Each row was made from one small tree. The marks that hang from a mark follow it in brackets, in alphabetical order. Every link used is in the known rows. Write each row's tree.
In the rows, 128 means zero.
Known rows:
setom{rapok rufiv}: [ 97 136 143 178 146 154 152 140 163 140 108 104 152 148 123  67  98 112
  71 125 106 118 137]
setom{rapok{tomov}}: [138 129 152 174 119 153 142 146  82 156 160 117 154 138  97  77 101 125
  83 145 107 132 120]
rapok{tomov{mezes}}: [153 123 105 163 110 152 139 120  76 156 103 110 160  73 101 146 136 112
 115 139 125 110 113]
rapok{setom{rufiv{buvedav padoz}}}: [154 135 137 175 164 173 124 141 169 123 138  85 135 181 179 126 117 116
 124 130  92  90 106]
tomov{mezes rapok}: [ 99 138  97 162 139 136 157 110  73 148 106  94 147  83 114 136 123 118
 103 132 189  91 130]
rapok{tomov}: [144 124 125 173 117 155 138 133  79 148 104 122 169 146  90 160 128 114
  79 137 102 116 118]
tomov{mezes{setom} rapok}: [ 96 148  83 169 146 145 142 131  69 146  93 142 151  91 111 121 141 119
  85 138 200  87 102]
rapok{setom{rufiv{padoz}} tomov{mezes}}: [180 120 132 168 123 170 114 154 149 142 121  88 143 101 199 111 118 115
 118 135 123  99  90]
rapok{setom tomov{mezes rufiv{buvedav}}}: [216 130 118 168 143 169 133 119 148 138 181  98 126 131  90 141 134 124
 151 147  95 126  82]
tomov{rapok{setom} rufiv}: [127 136 116 182 168 155 155 148 146 132 187  98 117 212 108 151 102 127
  49 130 141 112 110]
mezes{setom tomov}: [ 91 139  86 184 154 157 130 142  60 140 115 127 168 151 100 159 132 121
  78 140 112 101  56]
tomov{mezes}: [104 135 109 162 138 147 153 109  71 147 121 100 164  76 109 147 129 105
 104 135 122  99 133]
dudo{setom{rapok{tomov{mezes}} rufiv}}: [145 129 120 174 103 156 131 147 152 188 137  89 136  97 132  22 148 112
 114 140 139 107 114]
dudo{tomov{mezes{setom} rufiv{buvedav}}}: [123 141  81 181 147 157 142 100 142  87  98 143 150 128  92 139 155 128
 140 152 105 111  74]
tomov{rapok rufiv{buvedav padoz}}: [104 139 109 171 125 143 156 121 163 127 117  96 116 204 167 150 142 136
 117 130 127  96  90]
setom{rufiv}: [101 132 113 176 146 155 144 139 158 133  57 105 165 150 117 145 129 106
  69 119 101 107 135]
mezes{setom{rufiv}}: [ 99 141 100 186 152 163 135 147 152 129  50 150 163 157 117 132 147 107
  49 126 112 103 105]
dudo{setom tomov{rufiv}}: [ 94 127  93 193 136 145 155 128 143 129 160  96 145 204  94 138 163 116
  62 147  83 106 120]
dudo{setom tomov{mezes rufiv{buvedav}}}: [120 132  80 181 134 149 146  94 146 131 157  82 134 140  90 128 175 121
 155 152 103 104 110]
setom{rapok{tomov} rufiv{padoz}}: [134 125 151 175 102 158 128 155 163 148 108 107 145 151 193  54 104 123
  88 133 101 116  98]
mezes{setom{rapok}}: [ 88 147 143 181 155 150 150 143  83 143 160 152 150 149 108  73 107 119
  47 146 116 111 115]
buvedav{rufiv{padoz}}: [ 98 125 133 175 128 153 154 135 125 148 130  99 164 163 197 170 132 106
 116 129  86 107 111]
buvedav{rufiv}: [107 130 124 179 145 158 159 129 120 148 117 106 176 155 119 169 123 107
 116 127  93 120 131]
padoz{rufiv{buvedav}}: [132 136 122 179 150 153 149 108  12 137 114  99 161 134  84 171 138 110
 120 130  90  85 125]
rapok{setom{rufiv} tomov}: [188 124 131 185 144 172 120 167 152 139 119 108 150 166 107 134 114 115
  74 134 106 117 109]
rufiv{buvedav padoz}: [114 137 128 167 138 146 143 114 101 136 122  99 151 159 161 153 136 120
 125 138  87  91 114]

Which tree is each row?
[144 141 126 175 159 156 142 141 162 127 188  88 101 221 166 136 113 134
 110 135 128  97  88]
tomov{rapok{setom} rufiv{buvedav padoz}}
[136 138 122 183 173 160 134 158 153 130 122  93 130 178 124 120  95 118
  64 123 171  94 125]
tomov{rapok{setom{rufiv}}}
[124 140  97 180 146 154 133 123 167 164  93  87 147 173 100 113 179 107
 120 131 103  91 128]
dudo{setom{rufiv{buvedav}}}
[131 141  97 163 142 153 159  91 151 135 122  95 139 121 100 158 154 118
 147 132  88 115 111]
tomov{mezes rufiv{buvedav}}
[ 84 135  85 179 134 141 155 135 130 138 119  76 136 185 106 169 120 140
  86 130 142 113  61]
mezes{tomov{rapok rufiv}}
[190 125 120 171 135 172 141 138 133 144 186 100 136 129 107 148 127 116
  97 141 100 128  89]
rapok{setom tomov{mezes rufiv}}
[ 80 135  90 186 130 156 138 152 134 134 130 117 142 193 176 158 150 129
  67 138  78 105  21]
mezes{setom tomov{rufiv{padoz}}}
[137 129 122 187 111 150 128 160 160 185 137 100 138 163 113  36 135 111
  79 139 112 113 121]
dudo{setom{rapok{tomov} rufiv}}
[ 85 143  69 182 151 151 136 149  58 139  99 124 149 159 103 146 119 133
  81 140 183  93  49]
mezes{setom tomov{rapok}}
[128 131 141 181 158 168 132 163 162 131 146  88 141 177 196 125 109 111
  68 127  99  90 116]
rapok{setom{rufiv{padoz}}}
[152 125 103 166 104 159 154 125 140 148 114 109 153 112 106 156 149 115
 104 136  98 131  92]
rapok{tomov{mezes rufiv}}
[146 128 143 164 112 149 141 127  78 159 158 107 152  70 112  64 103 119
 117 147 128 122 116]
setom{rapok{tomov{mezes}}}
[ 97 131 110 182 132 147 143 131 146 141 147  79 139 103 135  22 128 114
 116 145 139 100 140]
dudo{setom{rapok rufiv} tomov{mezes}}
[ 93 134  73 181 128 132 143 114  70 138 145  82 142 107 110 105 142 120
 112 146 199  79 129]
dudo{setom tomov{mezes rapok}}
[122 150  67 168 143 151 150 113 147 130  94 139 131 130 104 131 159 128
 126 138 168 103  75]
tomov{mezes{setom} rapok rufiv{buvedav}}
[109 142 152 172 137 153 137 131 183 132 110  92 131 159 184  58 109 121
 132 130  93 102 117]
setom{rapok rufiv{buvedav padoz}}
[136 131 131 181 114 145 138 156  81 191 203 103 140 159  96  54 138 116
  72 152 110 115 124]
dudo{setom{rapok{tomov}}}
[179 124 127 167 121 167 136 148 137 145 194  92 130 135 182 139 126 121
 102 143  92 115  76]
rapok{setom tomov{mezes rufiv{padoz}}}
[169 127 116 175 118 162 146 121 156 136 107 117 142 186  79 168 150 127
 124 137  68 133  88]
rapok{tomov{rufiv{buvedav}}}
[130 139  83 182 151 161 124 105 154  82  32 140 163  93 107 112 150 120
 156 142 134  96  92]
dudo{tomov{mezes{setom{rufiv{buvedav}}}}}
[180 120 141 179 129 175 118 173 157 138 126 101 138 170 185 123 108 114
  82 132 101 101  97]
rapok{setom{rufiv{padoz}} tomov}
[191 128 124 170 140 166 126 144  66 152 177  98 152  94 102 134 106 113
 111 144 127 113 108]
rapok{setom tomov{mezes}}
[143 128  94 170  98 167 113 150 151 145  45 144 155  92 194 111 155 110
 104 135 129  93  62]
rapok{tomov{mezes{setom{rufiv{padoz}}}}}
[128 133  75 180 138 153 124 101 157 126  86  78 148 109 109  96 172 115
 170 142 129  92 120]
dudo{setom{rufiv{buvedav}} tomov{mezes}}
